What can hang from each mark:
zolu: posevu zataset
zataset: govuve zolu
govuve: posevu zataset
posevu: govuve gufi zolu
gufi: zataset
kavo: posevu zataset

Every row comes from one small tree of marks. The marks that hang from a mark follow it in brackets, in alphabetical order. Every link used is in the known rows. Which tree was each row made from?
(in the rows, 128 means zero)
Known rows:
posevu(gufi): 128	122	116	172	127	127	116	125	129	122	125	129	113	127	131	134	151	133
kavo(posevu(govuve(zataset(zolu)) gufi)): 113	104	96	160	123	139	103	139	122	110	119	129	101	118	132	136	128	137
zataset(govuve(posevu) zolu): 130	144	111	162	114	124	135	161	137	119	140	149	127	134	125	130	116	137
zolu(zataset): 129	123	127	157	130	130	141	123	123	140	121	139	134	126	131	122	110	129
kavo(posevu zataset(zolu)): 110	116	128	80	127	140	137	123	115	126	122	136	120	113	146	125	122	135
zolu(posevu(gufi(zataset))): 118	123	108	188	122	129	120	129	133	130	109	144	113	122	124	132	129	138
zataset(govuve(posevu(gufi)) zolu): 129	141	105	184	114	123	129	160	138	116	139	148	119	133	127	133	126	139
zataset(govuve zolu): 136	148	119	144	116	121	138	156	134	121	125	149	120	131	130	125	113	133
zataset(govuve(posevu(gufi zolu))): 128	131	95	183	121	127	121	154	139	127	136	112	122	128	123	133	128	137
zolu(posevu(govuve)): 119	115	102	172	122	127	122	149	122	125	112	143	106	120	134	127	100	137
zolu(zataset(govuve)): 133	132	112	162	126	128	139	134	129	136	122	129	132	123	132	118	97	129
zolu(posevu): 120	126	117	157	124	128	128	136	122	136	117	144	110	119	128	127	114	135
govuve(posevu(gufi zolu) zataset): 120	103	99	222	121	131	93	140	132	132	139	124	114	138	103	145	154	142
zataset(zolu): 130	134	139	138	121	125	140	141	126	126	124	162	122	134	128	131	131	133
posevu(govuve gufi zolu): 128	99	98	212	124	124	114	156	128	125	105	120	102	131	134	140	141	142
zolu(posevu(govuve gufi) zataset): 120	105	93	233	123	129	127	141	118	132	103	153	101	117	139	126	98	141
zataset(zolu(posevu(govuve))): 124	125	121	168	117	124	135	155	122	123	113	172	107	129	133	130	112	139
zataset(zolu(posevu(gufi))): 125	130	127	180	117	125	134	144	123	128	115	173	103	128	129	133	133	140

Which tree is each row?
124	140	114	151	115	126	134	142	154	120	124	141	153	140	115	129	116	134 | gufi(zataset(govuve(posevu) zolu))
128	107	104	170	119	124	106	151	127	109	119	143	113	136	127	131	110	133 | posevu(govuve(zataset(zolu)))
125	142	114	153	115	124	136	142	149	125	108	149	140	134	118	125	108	134 | gufi(zataset(govuve zolu(posevu)))
120	128	101	191	120	127	119	135	136	129	110	139	112	121	125	130	122	138 | zolu(posevu(gufi(zataset(govuve))))
128	128	103	190	125	129	134	136	131	133	132	129	132	125	130	124	106	133 | zolu(zataset(govuve(posevu(gufi))))
125	100	96	211	122	125	115	149	141	124	97	119	119	137	126	140	139	142 | posevu(govuve gufi(zataset) zolu)
129	91	89	229	121	124	94	155	128	124	106	120	96	134	124	141	141	142 | posevu(govuve(zataset) gufi zolu)
113	107	105	129	124	140	111	142	121	115	120	129	111	119	130	131	112	134 | kavo(posevu(govuve(zataset(zolu))))
128	133	111	179	118	124	122	132	146	117	115	137	127	134	124	133	141	135 | posevu(gufi(zataset(govuve zolu)))
130	111	119	212	128	128	131	134	125	150	108	129	112	128	127	135	148	140 | posevu(gufi zolu(zataset))
124	122	116	190	116	123	130	153	123	120	112	172	100	128	134	134	123	141 | zataset(zolu(posevu(govuve gufi)))
121	127	122	155	117	126	134	137	143	123	105	158	138	137	120	130	113	136 | gufi(zataset(zolu(posevu(govuve))))
117	119	117	129	129	142	136	138	122	146	115	114	120	113	128	127	117	136 | kavo(posevu(zolu(zataset(govuve))))
129	143	120	138	117	124	136	138	152	121	114	141	148	138	118	126	115	131 | gufi(zataset(govuve zolu))
129	97	101	184	123	125	106	158	127	130	108	120	111	136	121	135	118	137 | posevu(govuve(zataset) zolu)
120	109	96	184	120	127	108	148	122	123	112	142	102	122	127	128	100	137 | zolu(posevu(govuve(zataset)))
113	126	110	135	124	140	123	129	135	120	118	124	121	117	127	133	134	136 | kavo(posevu(gufi(zataset(govuve zolu))))
